What can hang from each mark
Y: B Q T
U: B H
P: H K
K: A C P Z
N: H
C: H K
S: B
A: L
M: H
Z: K
H: C M N P U
B: N S Y

Every row comes from one small tree of marks. Brackets hold a mark, then the marks that hang from it, in alphabetical order. Every link used is in the known rows. Which tree was each row made from?
Known rows
{B {N {H C}} S {Y Q T}}: [  3   2  -3  25   5   2  22 -34  -3  -2  14  17  -3   1  -4  22 -16   7
   7 -35 -21  31  23 -31  -2   3  -2  11  -5  -2  10  -4  13  -7 -22 -18
 -29]
{Z {K A C P}}: [  2  27  -1  14  29  10   6 -35  -3 -31   1  28 -31   1  39  -1 -16  -2
  14 -36   9  17  -3  -5  -1  17   1  15  -3   5   3 -11  -2 -13 -31 -17
 -19]
{C {H M} {K {A L} P}}: [ 18   5   5   7  56   5   6 -38  -6   3  -1  27 -17  15  27   3 -12   9
  18 -18   4  20  -6 -18  -5  13  19  38 -18  -4   2 -14   5 -10 -20  -3
 -20]
{Y {B {N {H P}}} Q T}: [  6   8  -4   5  26  -1  14 -30  -4   2   4  24 -13   7 -29  13 -10   2
   3 -31 -10  38   6 -24   1   9   4  12  -7   0   7   4  14  -2 -18 -16
  -4]
{M H}: [  8  -1   4  23  40   4   9 -32  -9 -20   5  25  -5 -11  46  10 -26  11
  19 -39   1  25  -9  -7   2  18  -6   1 -12  -3   8   9  15  -5 -23  -9
 -31]
{C {K A Z}}: [  5  12   1  17  18   9   7 -42  -3 -28   4  31 -15   5  46   4 -20   0
  19 -41   7  20 -17  -3  -4  16   0  20 -13  -7  10  -1   7  -7 -19  -8
  -8]
{U {B S} {H {C K} M N}}: [  2   5  13   9  35   6  14 -46  -6 -21  -2  25 -12   8 -22  12 -17  28
  11  -1   0  15 -26 -12   9  12   2  30 -14   6  -1 -13  16  -3 -19  -1
  -9]
{Z {K {P H}}}: [ 10  33   6  19  39   6  12 -34  -7 -32   5  31 -20 -11  34   4 -18   7
  16 -32   5  20  -1  -9   1  19   2  12   0   4   3  -4   9  -7 -25  -9
 -19]
{U {B N S} H}: [  9  10  -2  15  28  -2  12 -36  -6 -34   7  24  -6 -23   6  -1 -19  17
  15 -31   0  23  -7 -11   5  18 -12  25  -6   5   3  -5  19  -3 -17 -10
 -38]
{N {H C U}}: [  2   1  17  15  19   2  16 -36  -7 -13   7  26  -6  13  14  22 -20  11
  10 -19  -1  27 -10 -11   2  11   6  10 -14   1  10  16  21  -7 -28 -11
 -27]
{P {H N} {K Z}}: [ 10  30  12  19   9   7  20 -38  -6 -27   2  26 -16  -3  24   8 -18  15
  17 -23   3  23  -3  -8   3  19  -3  24   4  -8  10   3  11  -6 -20   4
  -6]
{N {H P}}: [  4   7   6  11  36   3  10 -33  -3 -11   3  23  -5   3  25  13 -21   8
  13 -34   4  29 -10 -11  -1  15  -1  16 -16   3   7  11  16  -4 -26  -7
 -23]
{N {H M}}: [ 12  -5  10  14  40   2   9 -33   2  -3   5  20  -4   4  22  13 -21  10
  15 -26   3  25  -9 -11  -2  18   3  10 -25   1   7   8  14  -6 -26  -8
 -23]
{Z {K {C {H M N}} P}}: [ 14  16   9  14  26   9  11 -37  -8 -14  -6  25 -25  19   0   9 -13  13
  12 -12  12  17  -5 -11   1  15  17  20  -7   7  -1 -13   1  -9 -29  -4
 -11]
{N {H P U}}: [  1   0   9   8  26   2  15 -33  -7 -11   0  24 -11   5  21  14 -18   4
  11 -23  -1  33 -11 -11   0  15   5  23 -16   3   8  13  19  -5 -23  -5
 -26]
{S B}: [  8  10   6  21  39   2   6 -31  -5 -24   9  32  -8  -8  11   0 -21   8
  14 -27   8  26 -21  -3   0  19  -7   1 -11   4   5   6  15  -3 -17  -9
 -22]
{S {B {N H} Y}}: [ 11  -1   2  18  17   3   7 -34   1 -13  11  27  -2  -5  -4   9 -18   9
  11 -31  -5  28   1 -11  -4  15  -4  19 -19   6   7   5  10  -9 -15 -10
 -26]
{Y Q T}: [  6  11   0  21  30  -1  16 -31  -7  -9   9  25 -12  -5  17   9 -20   2
  12 -37  -5  26   1 -19   2  13   1 -10  -4  -3   8   3  13   1 -25 -15
 -22]
{M {H C N P U}}: [ -7   3  20  19  26   8  20 -36 -14 -12  -6  27 -12  16  10  18 -19  16
   6  -8  -5  31 -18 -11   9  11  10  17  -5  -2   8   6  16  -6 -22   1
 -17]
{P {H {C K} M N U}}: [  3   9  30  18  24   6  20 -45 -11 -15  -1  31  -8  29  -8  18 -14  16
   8   5  -7  20 -23 -13   5  15  21  26 -14  -3   8  -2  10  -8 -17   1
  -6]
{M {H N P}}: [  1   7  11  20  38   7  14 -33  -9 -10  -4  24  -8   1  25  10 -23  16
  12 -28  -1  28 -16  -9   6  17   0  15  -8  -1   7   2  10  -3 -22   1
 -19]
{H {C {K P}} {U {B N S}}}: [  4  14   3  17  22   4  17 -39 -15 -39   5  33 -21   1 -13   1 -11  15
   7 -16  -1  24 -13  -7   5   9   6  43   1   1   6 -12  16  -8 -20 -10
 -30]
{B {N {H C U}} S Y}: [  3  -5   6  25   3   5  20 -37  -6 -15  13  18   3   7   8  19 -17  11
   8 -23 -16  30   7 -17  -1   9   2  28 -11   0  13   3  16 -12 -18  -9
 -43]
{A L}: [ 12  10   8  25  48   1   8 -33  -8 -14  12  19   3   1  20   5 -19  10
  14 -31   3  21  -5  -9   0  18   7   4 -12  -1  11   4  12  -7 -26  -4
 -44]
{P H}: [ 10  17  12  23  35   2  11 -33  -6 -23   9  29  -1  -6  38   6 -23  10
  17 -35   1  23  -9 -10  -1  21  -3   6 -10  -2   9   8  13  -5 -21  -8
 -27]
{B {N H} S {Y Q T}}: [  8   0  -9  22   7   0  21 -32  -2   0  14  15  -5 -11   7  15 -17   2
  11 -43 -22  33  24 -28  -3   9  -5  14 -10  -2  10  -6  11  -5 -18 -16
 -35]
{S {B {N {H {C K}}} {Y Q T}}}: [  4   5   2  13   6   2  13 -42  -5  -8  11  32 -14  10 -38  21 -12   7
   6 -22 -16  27  10 -25  -2   1   8  17 -13   3   5  -3  11  -6 -14 -19
  -3]
{Y Q}: [  9   9   2  28  32   1  13 -33  -6 -15  10  26  -6  -2  33   8 -20   8
  14 -40   1  21  -5 -12   2  15   6  -9  -4  -2  10   3  11  -3 -27 -11
 -33]
{Y B}: [ 10   6   1  17  45   5   5 -30  -6 -22  10  28  -3   5   9   4 -20  14
  12 -32   5  23 -19  -4   1  20  -4  -1  -8   1   9   9  15  -2 -19  -8
 -21]
{K A {C {H M}} Z}: [ 14  -4   5  14   9  10   6 -35  -1 -12  -4  24 -20  18  42   7 -17  -2
  19 -28  12  25  -5 -11  -8  15   4  18 -17  -6   6   0   6 -12 -23 -10
  -6]
{M {H C N {P K} {U {B S}}}}: [ -6  11   8  11  26   7  27 -38 -15 -29  -7  21 -30  -4  -8  10 -18  23
   8   2  -9  33 -15 -10  13   9  -9  41   9   1   3  -2  19  -6 -18   4
 -19]

Which tree is each row?
[  6  20   8  -3  31  10   5 -42  -3 -20  -5  30 -33   3   9   6 -11  12
  17 -19  11  16  -3 -13   1   6   8  36  -9  -1   1 -11  14 -11 -30  -7
  -4]	{U B {H {C {K {A L} P Z}}}}
[  7  16   0   7  13   7  13 -37 -11 -27  -3  31 -36   9  35   4 -13  -2
  16 -23   7  23   0 -10  -2  13   9  27  -3   6   1  -6   4 -13 -25 -13
 -20]	{Z {K A {C {H U}} P}}
[  8   5  13  11  34   1   9 -39  -3 -23   1  28  -6   5 -16   9 -15  20
   9  -9   4  18 -10 -15   8  14   7  17 -13   5   2   0  17  -6 -23 -10
 -20]	{U {B N} {H C M}}
[ 14 -10   0   1  18   8   9 -31  -3  -6 -10  26 -38  14  21   1 -12   4
  15 -10   0  24   3 -16  -4  14   4  36 -17   7  -1 -10   3 -12 -24  -7
 -20]	{K A {C {H M {U {B Y}}}} P}
[  0  10  27  16   4  13  19 -47  -3 -13  -5  32 -21  28  14  15 -13   4
  11   0  -5  23 -20 -13   0  12  18  33 -15 -10   9  -6   6 -12 -16   2
  13]	{P {H {C {K A Z}} M N U}}
[  2   0  22  21   7  12  18 -45  -9 -18  -2  28 -14  31  -7  18 -13  11
   8   0   3  21 -24  -6   4  12  24  22 -14  -7  11  -2  12  -7 -21   4
   0]	{H {C {K Z}} M N U}
[-11   5  16  12   6  16  18 -45 -11 -18 -11  31 -27  22  22  18 -16   5
  10 -13  -3  30 -20  -8   4   7  12  37  -8  -9   9  -2  10 -10 -18   1
   7]	{M {H {C {K A Z}} N P U}}
[  9   7  -5  24  16   1  13 -31  -4 -11  12  29 -13  -8 -14   4 -14   0
   8 -30 -13  30  10 -21  -1  12  -1   2  -5   2   7  -4   8  -3 -13 -14
 -21]	{S {B N {Y Q T}}}
[  5  10   6  15  27   1  11 -34  -4 -15   5  25   1   4  11  10 -18   8
   9 -36   0  29  -4 -12  -1  15   5  25 -13   1   9   8  13  -7 -22  -8
 -29]	{B {N {H P}}}
[  1  -4  16   9   3  10  16 -45  -7 -18  -4  26 -15  30 -13  22  -8   2
   6  -6   0  31  -9 -12  -1   7  27  44 -17  -5  11   4  16 -12 -19  -4
   1]	{B {N {H {C {K Z}} M P U}}}
[  7  11  10   6  15  10  17 -38  -7  -8 -10  27 -37  22  12   5 -10   2
  11  -3   4  22  -7 -12   1  15  19  33  -8   5  -1 -16  -2 -13 -24  -4
  -9]	{Z {K A {C {H M N U}} P}}
[  5   5  -1  17  30   4   8 -28  -4 -15  10  28 -13  -8  -1   4 -21   4
  12 -25  -6  29  -5 -13  -2  17 -13   3 -15   6   4   3  13  -1 -14 -10
 -16]	{S {B {Y T}}}
[  7   5 -11  32  13   2  21 -31  -6 -12  15  18  -4 -10  11   7 -16   3
  10 -42 -20  29  18 -25  -1  12  -3   8  -1  -3  11 -11   8  -4 -15 -13
 -38]	{B N S {Y Q T}}
[  3   3  10  21  37   7   9 -42 -13 -29   5  31  -5   8  27  19 -24  18
  16 -30   1  19 -15  -7   3  11   3  10 -11  -4   8   6  15  -7 -22 -12
 -18]	{M {H {C K}}}
[  7 -13   8   7  12   9  15 -36  -9  -8 -12  20 -22  29 -20  10 -13  14
   7   5  -3  25  -9 -16   1  14  14  35 -17  11   1  -4   6  -8 -21   6
 -18]	{K {C {H M N P {U {B Y}}}}}
[ 12   7  -8  29  31   3  15 -32  -7 -19  15  23  -3  -5   0   2 -13  10
   8 -39  -8  28  -4 -12   1  13  -1   5   2  -4  11  -6  12  -5 -14 -12
 -32]	{Y {B N S} Q}
[ 12  -8   1  13  17   0  13 -31   4  11   7  22 -15  -3 -25  13 -12  -1
   7 -19 -16  35  15 -27  -3  10   4  10 -21   3   4  -4   9  -6 -15 -14
  -9]	{S {B {N {H M}} {Y Q T}}}
[ 12  14  -1   8  36   4   7 -39  -8 -15   0  39 -19   8  45   2 -18  10
  19 -37   8  19 -12 -12  -4  14   4  33  -9  -2   2  -7   8  -5 -19 -10
 -16]	{C H {K A P}}
[ -7  15  19  14  14  14  18 -46 -10 -12  -4  25 -18  32  -2  13 -10   4
   6  -5  -2  26 -17 -11   2   7  25  38  -8  -8  11  -7   7 -13 -21   7
  -6]	{H {C {K {A L} Z}} N P U}
[ 13  20   8  10  23   3  14 -40 -10  -9   1  19 -15  17  10   5 -14  16
  15 -16   1  17   3 -15   0  14   7  34  -1  -3   5  -6   0 -13 -22  -1
 -29]	{P {K {A L} {C {H N}}}}
[ -1  19  18  16  41   9  18 -38  -6 -17  -3  23 -12  25  -8  12 -15  22
   4   4   2  21 -17 -13   9  14  11  27   0  -2   6  -2   9  -5 -22   6
  -8]	{H C M N {P K}}
[  7  10   8   4  14   7  15 -40   0 -25  -5  20 -25  12 -23  12 -11  13
   7  -6   6  29   1 -13   3   8   5  42  -4   0   5   5  16 -11 -26  -3
   2]	{U {B {N {H C M {P {K Z}}}}}}
[  8  13   3  -6  29   1   9 -39  -6 -37  -9  20 -27   1 -18   1  -8  15
  11  -5   5  20   0 -13   8  17   3  45  -3   7  -1  -6   8  -9 -20  -7
 -15]	{U {B N} {H M {P {K C}}}}
[  7  18  -4   6  16   9  15 -38  -6 -25  -4  28 -25   6  47   3 -17   5
  19 -29   8  28  -2 -12  -3  13  -4  37   4  -6   4   4  13  -6 -16   0
  -4]	{C {H {P {K A Z}}}}
[  3   6   1  13  24   2  14 -31  -5 -11  14  22  -2   6 -31  16 -16  13
   4 -27  -9  36  -2 -19   0   9  -9  17  -7  -1   8   5  21  -5 -15 -19
 -12]	{Y {B {N {H C}} S} T}
[  7   1   5  19  15   3  10 -37   0 -20   9  25  -1   9 -12  16 -20  19
   8 -27  -5  21   4 -14   0  10   1  18 -15   7   7   8  13 -10 -27 -12
 -31]	{U {B {N {H C}} Y}}
[  8  22  20  18  25   4  19 -30 -10 -10  -1  32 -18   1  22   5 -15  12
  12 -18  -2  26  -9 -12   4  20   7  23  -3  -2   7  -2  10  -5 -24   1
 -22]	{K {P {H N U}}}
[ 18   8  10   9  29  11  11 -40  -4   9  -7  25 -23  21  16   6 -10   9
  16 -15   7  20  -6 -15  -5  12  24  43 -15  -9   4 -18   2 -11 -22   6
  -3]	{C {H M N} {K {A L} P Z}}
[  8  -5  -6  17   1   1  29 -34 -11   0   2  21 -23   0 -14  11 -18  11
  11 -14 -19  32   5 -27   2   9  -3  18  -3   5   3  -9  15   1 -16  -1
 -27]	{C {H N {U {B S {Y Q T}}}}}
[ -2   2  13   4  22  14   8 -44   3  -9  -7  26 -20  27  21  19 -15   1
  11 -18   5  26 -14 -12  -4   7  11  35 -22  -5   6   0  10 -11 -23  -6
  14]	{N {H {C {K A Z}} M P}}
[ 11  17   4  18  34  10   7 -29   0  -7   3  22 -22  -4  46  -1 -14  -1
  17 -38   9  24   3  -9  -4  15   5  20  -7  -9  10  -7   6 -12 -30  -4
 -23]	{K {A L} P Z}
[ 10  -8  10   6  14  11  11 -36  -7  -3 -10  15 -25  25  20   8  -7  -9
  14  -6   4  34   1 -16  -6  11  21  37 -16  -6   7  -2   8 -17 -21   0
 -13]	{K {A L} {C {H M P U}} Z}
[  8   7  -6  28  14   0  17 -32  -6 -10  12  24  -4   0   7  10 -16   2
   9 -40 -15  25  17 -25   0  13   5   2  -5  -2  11  -4   5  -3 -19 -14
 -32]	{B N {Y Q T}}
[ -2  16  11  11  30   8  12 -39 -10 -22   1  38 -24  17  31   7 -14   6
  11 -20   1  20 -17  -9   2  10  11  30  -7  -3   7  -6   9  -8 -23 -11
 -16]	{H {C {K A P}} U}
[ -5  10  16  19  36  10  13 -43 -14 -20  -4  31  -8  21   6  19 -21  22
   9 -19  -1  22 -22  -9   7  10  10  24  -8  -2   7   0  11  -5 -21  -2
  -7]	{M {H {C K} N P}}
[  9  26   6  11  21  11   8 -37  -2 -24  -1  35 -28  -3  55   1 -16   1
  21 -41   6  22  -6  -9  -6  16   0  33  -8  -9   6  -8   6  -9 -21  -8
   2]	{C {K A {P H} Z}}
[  6  15 -13   2  25   0  23 -32  -7  -9   7  17 -23  -7 -26   9  -9   7
   6 -26 -16  40  13 -26   3   8  -9  33   8  -3   6  -4  16  -2 -11 -12
  -8]	{Y {B {N {H {P K}}} S} Q T}
[  4   0  -5  21  20   6  15 -34  -2 -14   9  15   3  -3  18  11 -18   9
  10 -38 -12  32   7 -16  -4  14  -5  35 -13   2  10  -2  11  -9 -16  -5
 -39]	{B {N {H P}} S Y}
[  6  20  -2  15  17   8  13 -37  -1 -31   4  26 -24  -6  51   0 -20   3
  19 -35   6  23  -5  -5   0  18  -9  22   1  -8   9   3   8  -7 -20  -5
 -13]	{P {K A Z}}
